Each row comes from the steps of one path. Every step used is in the known rows, and no mark comes twice. Write the path behind each row, first mark first.
Known rows
L -> K -> A -> H: [-0.28 -0.39 -0.35  6.01 -5.36  4.41 -2.36  1.05 -3.00 -1.19  1.09  0.23
  0.24  1.02 -3.80 -1.17  0.25]
G -> K: [ 3.57 -0.39  0.96  0.17 -0.59  2.79  2.58  0.81  4.46  0.32 -0.11  0.51
  5.56  1.21 -1.96  0.05  1.50]
G -> K -> A: [ 2.75 -0.69  1.01  2.06 -4.88  3.17  1.67  1.82  0.96 -0.38  0.76 -0.02
  5.97  1.23 -2.47  1.97  0.80]
K -> Q: [ 2.63  0.92  1.79  4.60 -1.00  1.63 -1.98  0.34 -1.39 -0.41  0.59  0.65
  4.16  3.16 -0.39 -1.22 -0.04]
K -> A: [ 1.30 -0.63  1.15  5.01 -5.14  2.09  0.33  1.01 -2.21 -0.47  1.22 -0.24
  4.83  1.50 -2.10  1.05  0.68]
Q -> H: [ 1.33  1.49  0.36  3.48  0.72  5.16 -1.16 -0.54 -3.67  0.73  0.63  0.54
  2.66  0.61 -0.60 -2.75  3.59]
K -> G -> H: [ 0.82 -0.60 -0.01  3.10  3.22  0.31 -2.14 -1.33 -2.87 -1.08  0.14  1.90
  1.39  2.74 -1.65 -1.41 -0.49]
L -> K -> G -> H: [ 0.98 -1.26 -0.54  3.50  2.55  0.33 -1.39 -1.10 -1.97 -1.21  0.20  2.02
 -1.78  2.44 -1.83 -1.69 -0.78]
H -> Q: [ 2.67 -0.60  0.48  1.80 -0.43 -0.87 -0.09 -1.51 -3.76  0.58 -0.52 -0.55
  3.30  0.91 -1.02 -0.58 -0.77]
A -> H: [ 0.00  0.57  0.18  4.88 -1.37  3.61 -2.56 -0.19 -1.84 -0.54  0.52  0.39
  3.09  1.41 -3.11 -2.74  1.25]
G -> K -> A -> H: [ 0.63  0.38  0.08  3.16 -4.78  5.41 -1.99  1.49 -0.78 -1.01  0.74  0.23
  4.51  1.03 -3.92 -0.18  0.74]
G -> H -> L -> K: [ 0.54  0.58  0.31  4.45 -1.74  0.90  0.17 -2.38 -0.11  0.06 -0.12  1.37
 -4.24  2.02 -1.41  0.43 -0.80]
H -> A: [ 1.64  0.62  1.25  3.08 -1.39  2.48  2.58 -2.13 -1.29  0.15 -0.62 -0.65
  5.33 -0.22 -1.43 -0.16  1.38]
A -> H -> G: [-0.29  1.52  0.19  4.35 -2.66  3.02 -2.00 -2.55 -0.10 -0.07  0.42  0.63
  2.01  0.87 -3.17 -0.86 -2.40]
Q -> H -> L: [ 0.11  2.64  1.41  2.59 -0.75  3.16 -0.51 -2.72 -2.29  1.50  0.32  0.79
  0.21  1.54 -0.19  0.02  1.50]
Q -> H -> G -> K -> A: [ 2.06  1.08  0.53  1.69 -5.10  5.27  0.48  0.17  0.22  0.10  0.85  0.39
  4.28  0.22 -2.29  2.23 -0.50]
Q -> H -> G: [ 0.91  2.20  0.33  3.43 -0.93  4.28 -0.82 -2.82 -1.42  0.92  0.56  0.74
  1.60  0.26 -1.18 -0.80 -0.54]
L -> H -> G -> K -> A: [ 1.99 -0.35  0.60  1.98 -7.61  2.96  1.14 -0.29  0.94 -0.52  1.18  0.48
  6.32  0.60 -2.75  2.95 -1.60]

Which path is each row?
[ 1.83 -0.87 -0.49  1.11  2.90 -1.80 -2.51 -2.52 -5.89 -0.53 -0.68  0.81
  0.89  1.75 -1.20 -0.85 -2.27]	K -> G -> H -> Q
[ 1.78 -0.13 -0.39  1.29 -3.51  2.41 -2.50 -0.27 -4.62 -0.48 -0.29 -0.50
  3.26  0.30 -2.96  0.19 -1.35]	G -> K -> A -> H -> Q
[ 2.33  1.89  0.36  4.34 -0.04  5.72 -2.76  0.28 -3.89  0.10  0.76  0.95
 -0.71  1.65  0.02 -3.02  2.08]	L -> K -> Q -> H
[ 1.23  2.12  0.60  2.49 -0.25  5.71  1.00 -2.11 -4.26  0.58 -0.50 -0.44
  4.10 -0.98 -0.71 -1.49  3.17]	Q -> H -> A
[ 0.76  0.08  0.60  4.19 -4.63  0.73  0.20 -3.55 -0.15 -0.05  1.23  0.95
  4.53  0.90 -1.87  0.56 -2.07]	L -> H -> G
[ 3.10  2.54  0.76  1.51  0.61  6.58 -2.35  0.68 -1.96  0.31  0.32  1.07
  3.35  1.60  0.01 -1.99  2.50]	G -> K -> Q -> H
[-1.12  1.75  1.20  3.30 -2.18  2.05 -1.68 -2.50 -1.12  0.46  0.25  0.70
  0.71  2.10 -2.17 -0.01 -0.40]	A -> H -> L
[ 0.78  0.48  0.33  2.19  1.95  1.74  0.06 -3.02 -3.73 -0.91 -0.85  0.72
  3.25  0.62 -1.57 -0.52 -0.10]	K -> G -> H -> A
[-0.40  0.75 -0.17  5.34 -5.77  3.61 -1.84 -1.62 -1.12 -0.62  0.88  0.52
 -0.33  0.51 -3.73  0.36 -3.22]	L -> K -> A -> H -> G
[ 2.19 -1.37  0.02  2.21 -3.05 -1.44 -0.86 -2.48 -5.35  0.01  0.28 -0.06
  4.87  0.63 -1.10 -0.57 -0.79]	L -> H -> Q
[ 2.74  2.21  1.06  1.65 -1.89  4.24 -2.53 -0.24  1.82 -0.52  0.11  1.13
  3.63  2.36 -1.86  0.04 -2.55]	A -> H -> G -> K -> Q
[ 0.67  3.41  1.76  2.98 -0.74  3.69 -2.41 -2.37 -3.28  1.09  0.48  1.13
  0.21  2.50  0.40  0.00  0.49]	K -> Q -> H -> L
[ 2.78  1.70  0.29 -0.11 -0.62  5.28  1.12 -1.33  3.40  0.87 -0.05  0.86
  3.48  0.08 -1.69  0.26 -0.03]	Q -> H -> G -> K
[ 0.86 -2.51  0.88  1.56  1.27 -0.99  2.19 -1.61  0.96 -0.03  0.70  1.32
 -1.85  2.58 -1.37 -0.45 -1.78]	H -> L -> K -> G
[ 0.63 -0.74  1.06  4.80 -6.64  1.56  1.29 -0.27 -1.00 -0.11  1.02  0.16
 -0.71  1.56 -1.99  2.34 -0.89]	H -> L -> K -> A
[ 0.29  0.08  0.55  5.37 -5.83  1.62 -0.33 -0.74 -2.31 -0.56  0.76  0.70
 -1.97  1.81 -2.05  2.35 -1.15]	G -> H -> L -> K -> A
[-1.39  1.61  1.21  4.15 -5.07  2.68 -2.07 -1.70 -2.43  0.01  0.69  0.49
  1.05  2.02 -2.59  1.38 -0.88]	K -> A -> H -> L
[ 2.15  0.91  1.72  4.29 -2.33  1.37 -0.88 -0.71 -0.27 -0.06  0.50  1.02
 -1.69  3.26 -0.21  0.00 -1.68]	H -> L -> K -> Q
[-0.58  1.43  0.20  4.88 -5.24  3.52 -2.39 -1.88 -1.77 -0.50  0.94  0.44
  2.31  0.74 -3.54  0.49 -2.80]	K -> A -> H -> G
[ 2.05 -1.40 -0.94  1.29  2.32 -1.66 -2.04 -2.34 -5.36 -0.63 -0.72  0.88
 -1.63  1.55 -1.37 -1.15 -2.44]	L -> K -> G -> H -> Q
[ 1.72 -3.40  0.34  2.21  1.96 -0.41  2.07 -0.10  0.44 -0.54  0.84  1.09
 -0.13  2.13 -1.75 -2.01 -0.65]	L -> K -> G
[-0.31  0.89  1.04  2.13  1.35 -0.70 -1.34 -3.49 -1.56 -0.03 -0.01  1.89
 -0.74  3.18 -1.09  1.06 -1.69]	K -> G -> H -> L
